Known rows, with every step that occurs
N -> L -> Q -> K: [ 13   3 -15  -3  20  -7  23 -15  -7   8  12  18  15  -7  -9 -10  15 -25
   2  -9  -6   6 -14 -10   2  31  40  10  -6   1  13  16  -7   0  24  -1
 -17 -10  16   3   9   7   6 -32   1 -38 -18   9 -27   5  21  -7  -3  -3
 -15  -8 -16  -7   1   0]
N -> L -> V -> S -> G: [  5  10   7   4  -3  -6  -5 -27 -25  -1 -14   3   5  19   9 -40   8   1
 -36   0   1  20 -13  -9  23  29   4 -12  24  -1 -17   1  -2 -10  -9  13
  11   6 -14 -21 -24  18  -3  -1  23 -13  42   6   5 -12  -3  21  -7 -10
 -26 -24  15   1  17 -25]
K -> E -> L -> Q: [  5   9 -22   4  -4  12  11 -12  14  18   5 -16   4   3 -11   1  22   6
 -11  -2  -8 -13  10  11 -15  34   1   8 -10  -8  12   5  31   6 -10 -26
  -5  25 -14  18  -6   8  34  -7  10  20  -2  -8  10  15  10  -6   6 -12
   4 -21  14  20   9 -20]
B -> S -> G -> L -> T -> K: [ 19   7  25 -13 -39 -15 -26  18  -9 -46  -2  13 -29   6  -4 -14  -3   2
 -17  -9  11 -24   6  10 -23 -12 -23 -13   3   3  -7  -3  -8 -18  -5  -3
   3  -4  21  25  20  15 -13   3 -17  21 -28   4   9   8 -13  -1  32   6
  23  10 -27 -27   3  18]
E -> L: [ 17   5 -11  12  -3  11  19 -14  -8  10 -20  -2  22  15  22  -8  25   3
  13  17   4  -1  23  24 -11   6 -33   2 -24   1 -21  -2  15   6   8 -16
 -13   5 -30  22 -31  -5  26 -17   6  11  -3  20 -11  10 -28 -36 -10 -10
  17  -2   9  31  11 -17]
F -> K -> E -> L -> T: [-11  17 -19   5 -36  -2   5   6   6  -8  21  -5  -3  -7   7   9   7  22
  10 -16  20 -22   1   4 -15  -8  -7  22   3   4  -5  23   0  20  -4   3
 -13   4  22  22 -21 -10  23  16  26  41  15   8  -2  12  -3  -4  20 -10
  25 -12  11   3   9 -38]
Q -> K -> E -> L -> T -> W: [-17  10 -13   5  -7  21  -9   9  13  -3  26   2 -11 -16  14  41 -12  25
   7  12  19 -25  17 -10   6   0 -10   1  -8  40 -14  -1  23   6   3  -4
  -9   1  -6   2  -2 -29   9  -1  -5   9 -20  22 -19  18 -29 -20  -9  -2
   0  23 -12   4   3 -30]
N -> S -> G -> L -> Q -> K -> F: [-13  10 -17 -23  -7 -10  19  -4  24  45  12  25   2 -15  -5   4   6  -5
   0  -6  17  11 -26 -44 -35  35  17  15 -15 -26   1 -10 -27   5  19   4
  19  20  15  -5  25  31 -30 -16  -5 -21 -33   2   7  -6  26  22  16  41
  -1  11 -12   7 -10  16]
T -> L -> V -> S -> N: [  8  32  10  28   9 -13 -21   1   1 -14 -11 -15  12   9 -15 -11  -4  16
 -12  11 -16   0  -7  19   9 -13 -16  -9  15  -9  10  -4  -7  -7 -42  15
  -1 -15 -21 -27  -4  14  -1  30  -7  11  15 -15   5 -40 -28  22 -27 -12
 -36 -18  20  15   1  -4]
Q -> L -> T: [-11  -9   1  12   5  -6   1   8   4 -20  27  -6  -8  -9   3  12 -18   9
   1   7 -13  -8 -13  -5  -5 -31  27   4  13   1 -12  27 -11  29  25  24
 -15  -3  37   6  14 -14   5   0 -11  -5  -6  17 -15  -3   6  -9   4   0
 -15   5   2 -18 -35   3]
F -> K: [ -3  -7   3  14   2 -45  -4   3   0 -13 -30  12  19  -2 -13  -3   4 -17
   8 -24  28 -12  10  19  -7 -17  14  17 -29  -2  -2  26 -26  12  16 -19
 -12 -46  -7  12 -22  -7   4   4  19  16  11  -5  -5  17 -10 -20  -6  -2
  26 -22  32   3 -17  12]
B -> S: [ 37 -20   1  13   4 -34  17  -5   7 -14 -25  11   2  12   7  13  -8 -22
  -4  -9  19  13  -7  13  -5  -2  -4   3 -23  -9   1  22  23  15   0 -18
  -5 -30 -12  27  -6   2   7   6  -1  -5   2  18  22  -6 -18 -19   4 -42
  24 -28 -13  -5   0  20]
B -> S -> G: [ 26  -1  22  16  -9 -32   2 -31 -15  -3 -31  32 -19   8  11 -16  -6 -27
 -17  10  20  37 -17   6 -12  22   1 -23 -11 -22  -5  15  21   3   4  -4
  22   0 -34  11   2  13   4   0 -12  -2  10   3  39  -1 -24  -2  38 -23
   4 -22  15 -15   9  13]
S -> G: [ -3   3  23  24   3 -18  -7 -24 -38   1 -22  14  -4   6   8 -31   1 -21
 -10  18   3  35  -9   9  -9  22   3 -22 -18  -8 -18   7   4   1  23   3
  26   9 -35  -8   4  -3  -1  -3  -5  -4   9  -7  19   5 -17   1  23   2
  -5 -18  32  -2   5   3]
S -> N -> L -> Q -> K -> T: [ 15  11   3  -7  12  26  15 -26 -17  15  35   3   2 -31  18  -1  10 -32
  30   7   7  24 -10 -11  -7   5  16 -12  16 -12  19  13  -5  -5   2  30
  -1  -1  16   4  16   6   1   1   2 -23  16 -13   5   1  37   2   4  -6
  -7  11   1 -13  17  15]
L -> V -> S -> N: [  1  25  -4  35  11 -15 -14  -9   2  -5  -4 -10  22  10  -4 -17  -4   9
 -15   9  -1   8 -22  12  13 -14  -6  -8   9 -14   4   8  -9  -3 -36  21
  -7 -21 -15 -21   0  21  -2  33   4   1  26 -15   1 -41 -20  26 -27 -18
 -38 -31  25  16   3 -13]
V -> S -> G -> L -> E: [  7 -22  -9 -10   8 -28 -25   4   9  -4  -4  17 -11  35   0  -3   3  21
  -8   8   0   4  -8 -19   6  -2   1  -7 -15 -16  17 -16 -11  11 -27   0
  11   2   5 -19   1   4 -38  -9  -8   9   8  -5 -13 -11 -19   8 -13  -2
 -18  24 -12 -25   9 -18]
K -> E -> L -> T -> W: [ -6   6  -7  12  -5  20 -22  13   4 -12  20 -14  -7 -13  19  39  -7  31
  -5  15  17 -29  27  -4   0   0 -14  -4  -6  43 -24   4  26  10  -4  -4
  -5   6 -10   2 -10 -27  13   5   0  19  -5  17  -5  24 -36 -20 -10 -12
   6  17  -2  11   9 -29]
G -> L -> T -> K -> E: [-17 -15   1  -8 -27  -4 -15  30  12 -24  19 -30  -9   3   0  15  -5  11
   0 -24  13 -11  -6  10  -9 -17 -11  23 -13  20  13 -18   9 -11  -3   0
  14   0  32  18  14 -29  -1  28  25  20  -6  -5   2   5  11  22  17   8
  35  -4 -28 -23   4  -3]
E -> L -> T: [  8  21  -7  14 -24  11   4   2 -17 -16  19  -5   3   0  12  -5  12  22
   6  11  -3 -19  13   4 -17  -3 -18   0   0   6 -28  23   4  23   8   8
 -20   9  12  18 -18   4  18  -2   2  22   1  19  -6   6 -18 -19  10 -14
  11  -6   9  16  11 -33]
L -> Q -> K: [ -6   4 -16  11  18 -15  19  -5   9  14   5  24   9  -6 -28  -3  -4 -22
   0  -6  -8   9 -20  -3   7  23  31   4 -22 -10  15  11  -2  10  19 -19
 -15 -12   1   2  25  11   5 -20 -16 -23 -31  -7 -21  -1   9  -3  -7   2
 -13 -14   2   4 -17   6]
V -> S -> N -> L -> T -> K: [ 14  14  19 -13 -35   3 -24  14 -33 -46  16 -25  -3  -7   5 -27   6  11
 -11 -20  -8 -23 -11  19   3  -7  -6   2  34  13 -30  17 -21 -23 -11  33
 -26 -11  27  10   3  -3   4  24   8   6  -5   3  -3  -8 -16   3   2   6
   0 -16  -8  -4  11  -3]
V -> S -> G: [  0   7  15   7 -16 -34  -1 -28 -19  -1 -25  -1   6  10  -1 -35 -10  -2
 -19  12   8  37 -29  -7  19  14  -3  -3   3 -18 -27   2   8   6   2   2
  17  -2 -37  -8 -13   3   9   5   8  -2  31 -11  21 -21 -24   4  -6   4
 -10 -27  30   5   1 -15]
N -> S -> G -> L -> Q -> K: [  4  19 -12 -20  17 -25  20 -17  16  17 -10  35   2   9 -12 -20  14 -23
 -14  11   9   3 -16 -24 -13  26  24   1 -20 -19  21   7 -15  -1  11  -6
  12   5  23   3  26  37 -22 -42 -10 -26 -23  -2 -15   8  23   0  13   6
 -21  24 -11 -14   9   4]
S -> G -> L -> Q: [ 21  14  12  -1  14 -19 -15 -18   4 -10  -4   9   0  16 -18 -23  22  -2
 -31  16  -5  -5   8 -11 -37  30   4 -21 -11 -11  19   1   2   5  -2 -14
  22  17  -4  -6  18  37 -10 -28  -6   3  -6 -19  12  11  12   0  23   5
  -3   9   5 -11  -2   4]
N -> L: [ 32 -19   5   1  21  -1   9 -16 -33 -16  -3 -18  28  10  34 -18  28 -16
  -6  -6   6  10   4  15 -10  18  10  11  -7  30 -19  17   1  -8  27  20
  -6 -11   9   6 -28 -19  11 -20  32 -27  20  29  -8  14   1 -18  -4 -20
  13  -8 -14  -3  23  -1]
T -> K -> Q -> L -> V -> S: [-23 -20 -11 -18  -4  17  10  20  35  10 -19 -18   5  11 -19   4 -27  19
 -13 -19 -18 -18  -5   0  51 -30   3  18  37  -2  -4 -16  -6 -16 -16  -9
 -27  -6   4  -7 -12   3   7  12   4  -9   4   2 -12 -31  10  10 -34  15
 -20 -10  -9  14 -31  -1]

Rows
[-29  -2  14 -12 -15  15  -6  -8   3  17 -24   6 -16   6 -10 -27 -22   4
 -22  -4 -11  11 -14  -7  39  -2   3 -12  43 -16 -14 -19  -2 -27  -7  -1
   5  21 -20 -18   0  12   2  10  -9  -1   9 -13  13 -17   2  17  12  29
 -29  -7  12   2 -16   3]
T -> K -> Q -> L -> V -> S -> G
[ -6  12 -18  13 -29  14   7   6  -1  -6  27 -18  -1  -6  14   7   3  24
   5   0   8 -11   0   3 -12   0 -15  16  -2   9 -11  10  15  22  -2   6
  -6  16  19  20 -13 -12  26  12  18  28  11  11  -2   5  -6  -5  15 -16
  19 -10   1   8  16 -41]
K -> E -> L -> T
[-20  -1 -21   4  -7  -1  21  10  20  37  24  17   8 -24 -23  20 -12  -2
  16 -22   1  12 -26 -26 -18  26  23  17 -21 -17  -6  -4 -17  15  27 -10
  -7  -1  -5  -6  20   6  -5   3 -12 -20 -34  -3  -4 -14  12  18  -1  42
   8 -21  -5  21 -33  16]
L -> Q -> K -> F
[  4  14 -13 -12   1 -30  15 -18  26   8  -1  31   6   8 -26 -17   2  -2
 -12   5   9  14 -25 -26   2  21  17   7  -8 -23  23 -10  -5   6   5 -15
   5  -4   4  -6  18  33  -4 -33  -8 -20 -16 -13 -18 -20  11   3  -7  23
 -19  12 -12 -11 -11  -7]
V -> S -> G -> L -> Q -> K
[ 23  19   4 -17  19 -25  -9 -18   5  -3 -16   9   4  18  -8 -29  31  -8
 -41  16  -1 -13  10 -15 -36  33   8 -18 -10 -10  14  14  -8  -1  -4  -5
  20  22  15   1  17  47 -17 -39  -1  -5  -5 -13  18  18  20   2  23  -7
 -11  10   6  -9  19   4]
N -> S -> G -> L -> Q
[ 15  -9 -17  -3   8  -1   8  -1   1 -11  -8 -22  31  20   4 -15   9  17
 -27 -16  -6 -11  -1  -6  41   5   8  18  18  13 -13   3  -4  -1 -18   9
 -20 -19  11 -11 -38   7   3   4  36 -21  41  23 -23 -24   8  13 -49 -29
 -13 -31  -6  14  10 -33]
N -> L -> V -> S
[-26 -12 -28   6   7 -12  22  -3  26  23  16   0   5  -8 -18  18 -12 -14
   4 -21   8  24 -35  -8   9  18  33  29 -25  -4  33  -7  23   6   7 -14
   9   0   6   4  24 -20  14   7  16 -11  -4 -13  -4   0  23  22   3  -1
   2 -25  -8 -11  -6  -9]
L -> Q -> K -> E
[ 37   6  13  11  22  -4  -1 -30 -41 -17   3 -13  24   6  41 -26  31 -19
  -3  11   7  19 -10  21 -22  14   4 -10   5  15  -4  23  -8 -12   7  45
   5  -7   2  -1 -12  -4   6  -2  23 -23  22  14   1  -2  -9  -3   8 -19
 -14  -4  -2  -1  27   4]
S -> N -> L
[  0   4   4  21  26   0 -20   1   8  -7 -13  22   1  35   5 -17  20   2
 -31  17   4 -10  28  -3 -20   3 -14 -25 -19  14  18 -21 -11  -6  -7  -4
  25   7   5 -19   3  30 -27 -14   4  -1   9   7 -18   8  12  26   9  -8
 -11  15  -6 -10   1  -7]
S -> G -> L -> V
[-21  22 -13   5 -21   1  12 -27   9  31 -10  18  -7  15  -2 -24  -5   6
 -15  -1  10  26 -27 -16  31  23  -2   7  13 -16   0 -23  14  -7 -18  -5
  16  17 -26  -9 -13  12  11   7  12   8  23  -1  -4 -22  -4  24  -7   4
 -26 -17  15   5   8 -43]
Q -> K -> E -> L -> V -> S -> G
[-27  -8  -2  -9 -10   0  10  11  17  -2  19   0  -9 -25  -7  22 -24   7
  11 -11  -2 -21  -8 -10  -4 -39  29  11  34  -8  -4  33 -25  24  24  14
 -22  -3  36   6   3  -5   8   7   1   7  -3  -1   3   1  17  -9  32  18
   4  14   8 -11 -31  14]
F -> K -> Q -> L -> T
[  4   9  -2 -30   9  11  21 -20   1  21   6  17  -7 -18  14  -5  11 -31
  14  16  18  17  -3 -31  -8   4   7  -9   3 -17  17   5  -9  -4   4  14
  20  10  26  11  17  23 -22 -22   0 -20   9  -9   8  16  47   1   8  -1
   0  30  -4 -18  21  15]
N -> S -> G -> L -> Q -> K -> T
[  1   4  -3  -5  17  40  -4  -4   4  15  14   6  -7 -27  16  36  -2  -4
  18  24  15 -15  35 -15   7   1 -10 -21  -5  23  -7  -6  21  -6   0 -13
  -7  -2 -25   2   3 -16   4 -17 -20  -5 -13   3 -11  23  -8 -35 -28   0
   0  36   1  12   2   2]
E -> L -> Q -> K -> T -> W
[-13  19  18   0 -11   4  -5 -14 -11  11 -12  15 -18  -7 -12 -24 -16  -3
  -2  10  -6  26  -5 -12  32   3  -6 -10  28 -11   0 -21   0  -8 -15   3
  21   7 -19 -26  -9   8  -6   6 -13  -2  19  -9   8 -18   4  25  -9   5
 -22  -1  17  -4  -1 -10]
Q -> K -> T -> L -> V -> S -> G
[-15   3  12 -35 -46  21  -2  19  -4  -7  -1 -13  -4  -9 -13  -7 -20  15
  -6 -20   1  -9  -1   0   9 -11 -25   0  37   0 -15  -9  -9 -25   0  -8
   0  20   6   4   2  16   4  12   3  16  -8 -29  30  -7   1   0  43  30
  26  14 -22  14  12   8]
V -> S -> G -> L -> T -> K -> Q
[ 14  25  -7  24  11 -23 -15  -5  15 -12  -5  -8  22  26   3 -13   4  17
 -20  16   6   0 -12   3  -2 -20 -19  -8   3 -13  14  -6 -14  -4 -41  20
   6 -19  -2 -16   0  30 -12  22  13   1  25 -10  -7 -45 -13  25 -26 -10
 -29  -5   9   5   4 -12]
G -> L -> V -> S -> N
[-24 -28   1   3 -16  -1  -5  22   3  -7 -10 -31  -2   2   0  11 -10  -7
   6 -29   8   7 -11  28   8  -6  -5  23 -25  17   5 -21  22 -21   3 -14
  11  -4  -4  17   8 -46  12  33  24  11  -4  -6   7   9   1  14   2   7
  32 -30 -10  -4   0   4]
T -> K -> E
[-16   4   1  -5 -54  27  -6  33  -3   5  23 -13  -8 -22   0  12  -4  24
  15 -26   1 -23   4   1 -26   1 -25  12   3   4 -43 -11 -17  -5  16   0
 -18  13   2  17   0  -5   3  26 -11  21 -36   7   6  -2 -14   7  10  46
  36 -16  -7  25 -18  10]
E -> L -> T -> K -> F
[-25 -39   8 -21   9  23  19  10  19  18 -18 -11  -5  -5   6  17 -23 -11
  18  -4 -14  -1   1  18  14 -37   9   3  22   1  -4 -14   0 -22  28  -2
 -13  12  -4   9  11 -23  14  -6 -16 -14 -29  -4   0   1  15 -22  19  43
   3  27 -15   3 -35  46]
T -> K -> Q -> L
[-28 -54 -15 -11  34  14   0  19  22  30   5   4 -16   7   0  37 -22   3
  22  -8 -29  -1  -6  -2  22 -25  33  -3   8 -12  13   3  -5  12   2   1
 -18   9   8 -11  15 -26 -16   3 -25  -9 -18   1 -13   3  -2 -11   5   7
 -29  24  -8 -12 -21  18]
K -> Q -> L -> E
[ 12  10   1  29  36  20 -14  -8 -20  -8   7   1  17  14  25 -22  29  -9
 -21   1  -9 -11  13  16 -11  10   6 -22  12  26   9  12 -17 -17 -11  34
  -1  -7  14 -20  -5  16 -13   8  18 -15  22  17 -20   6   9  26  -1 -36
 -27 -14   4   0  24  -8]
S -> N -> L -> V
[ 20  -2  18   2   6 -29 -10 -17  -4 -14 -23  14   7  29  16 -20  18  -3
 -16  32  23  19   7  -2 -36   3 -21 -13 -29   3   9 -19  -1  -1  12   2
  39   8 -12  -4   3  13 -18 -26   9  -2   9   2   2   0  -5  -9  17  13
  12  31 -10 -16   5   8]
S -> G -> L
[ 20   9  26  -2  16   9 -15   9 -12 -11   5 -22 -13 -20 -29   5   7  -6
   2   7 -38 -18  34  14 -19  14   2 -12  10   1  13   7  12   3  -9 -22
   4  15  -8  -9   5   0  10  -4 -23  13 -13 -22  27  23  12  -6   0  -8
   9  -4  19   5  -6  28]
K -> T -> L -> Q
[-13 -11   9 -24 -25  31  -1  35  -3  -8   4 -15   0 -13  -7   8  -7   8
   5 -22  -3 -22  18  12  -9 -21 -25  -1  16  14  -9  -7  -9 -19  10 -11
 -11  12  15   7   8   5   0   8   2  15 -22 -21  18  10   8  -6  45  25
  40  19 -33  14   9  19]
G -> L -> T -> K -> Q
[ 21   2   2 -20  -3   8  21 -26  11  13  17  31 -18 -13   7   8  -4 -30
  18  10  23  24  -6 -26 -11   1   5 -12   6 -26  32  -1   8   1  -4   2
  22   0  11  15  20  25  -9 -13 -10  -9   8 -13  16  -2  39  -3  18  -4
  12  24 -16 -28   5  22]
B -> S -> G -> L -> Q -> K -> T
[  5  -1  30  -3   6  12   7  10 -11  -5  -3  -4 -14 -24  -4  20  -6 -12
  46  15 -14  13  26  14   0 -21 -15   8  -5  11  12 -22   6  -5  14  -3
  11  -4  -4  -8  -2 -35   1  -5 -23  -3 -15   4   2   8   3 -14 -13   7
  22  25  -8  -2 -10  34]
Q -> K -> T -> L
[ -4  -2 -17  14   4 -13   4   9  13  -9 -16 -14  27  18 -17  -7 -10  22
 -22 -14  -9  -6  -3  -5  43  -8  -2  16   3   0 -15  -4  -1  10 -20 -10
 -17 -25  -5 -11 -26  11   1  14  20  -4  29   9 -15 -30  -5  16 -52 -21
 -12 -40  11  22 -12 -25]
L -> V -> S
[ -8  -5 -31   3 -16  13  38 -15  21  32  -3   4  11   9  22  13  12   0
  28  -1  22  19  -6   8   4   5 -16  32 -27   1   9 -23  28   0   7 -13
   3  11 -15  22 -16 -23  30  -7  20   8  -2  18 -19  -1  -7 -17  -2   5
  14   2 -10  16   9 -30]
Q -> K -> E -> L
[-16   2   2 -16 -38  49   8  26 -15   5   1 -12  -1 -18  -3   1  -4   6
  12 -23 -14 -23  20  20   1  -8 -29  -4  25   8 -29   1   0 -20   7 -15
 -23  22  -4  17  -6   3  23  12  -6  24 -23 -14  19  17  -5 -15  43  20
  33   0 -12  34  18   9]
E -> L -> T -> K -> Q
[ -6 -17  -1   0   8  16  26  -8  -8  14  13   2   6 -23  17  15 -11 -28
  44   6  17  35  -5  -4  10 -22   2   4 -14  -4   4  -4  -1   5  20  12
   3 -18   4  11   4 -22  -1   5   4 -20  13  -3  -4   1  26  -7 -14  -2
  24   5  -1  -4  -1  14]
Q -> K -> T
[  3   5  -1   5   5  -9  -9  20  14 -17 -21 -21  13  15 -28  -4  -7  27
 -18  -7 -27 -17  16   5  36 -10 -12  17  10   8  -3 -17   3   2 -27 -17
 -12 -18  -7 -23 -28   1   1  11   2   3  15   8 -10 -23 -14  13 -51 -18
 -13 -23   6  20 -15 -13]
T -> L -> V -> S
[-19 -49 -15   5  39 -11 -11  13  19  11   3   7 -17  18   4  29 -15   3
  16   2 -25  -5  -9   0  15 -25  37  -5 -10 -10  13   7  -7  18   1   9
 -18  -4  14 -10  18 -32 -24  -2 -28  -8 -18  15 -31   2 -12  -9 -20   0
 -37  17   1 -25 -30  12]
Q -> L -> E
[ 15  -6  38   1   8  14  -9  13 -22 -17  -8 -28  -9 -15   1  16   0  -4
  33  19 -20   3  41  23  -9 -24 -24   3   0  17   4 -15  12  -2   2  -5
  16   3 -12  -9 -15 -33   5   5 -11  10   0  -2  21  18  -1 -14 -12  -6
  31  15   8   3  -6  33]
K -> T -> L
[ -4  -4   3   2  26  25 -11   4   0   6  14   3  -5 -32   5  41 -14 -10
  12  18  15  -5  25 -15  12  -2   4 -22  -8  28  -2   4  13  -1   7  -8
  -2 -15 -19  -8  12 -21  -6  -5 -16 -17 -13  -5  -6  25  -4 -20 -31  -3
   0  24   0  -2  -9  13]
L -> Q -> K -> T -> W
[ -4 -25  10  -5  17  -2 -34  29  -7  -8  -1  -1 -27 -10 -15  27  -3   1
  40 -13 -26 -20  33  15   5 -26   4  -5  -3  -4  19   0 -15   8 -21 -11
  -7 -13   6 -18  -9 -37 -27  16 -26  29  -4  -9   0  27 -11  -6 -16 -11
   5  18  15 -16   0  21]
F -> K -> T -> L -> E
[  0 -29  11   0  25  12 -31  30 -15 -10   6 -10 -29  -4  -5  29  -4   5
  36   0 -39 -12  29  10   8 -17  -3 -11  -5   2  14  -9  -1   9 -20  -5
   0   2   4 -19   1 -37 -26  12 -35  17  -9  -5   1  21 -14   0 -19 -17
  -1  19   3 -12   2  17]
K -> T -> L -> E
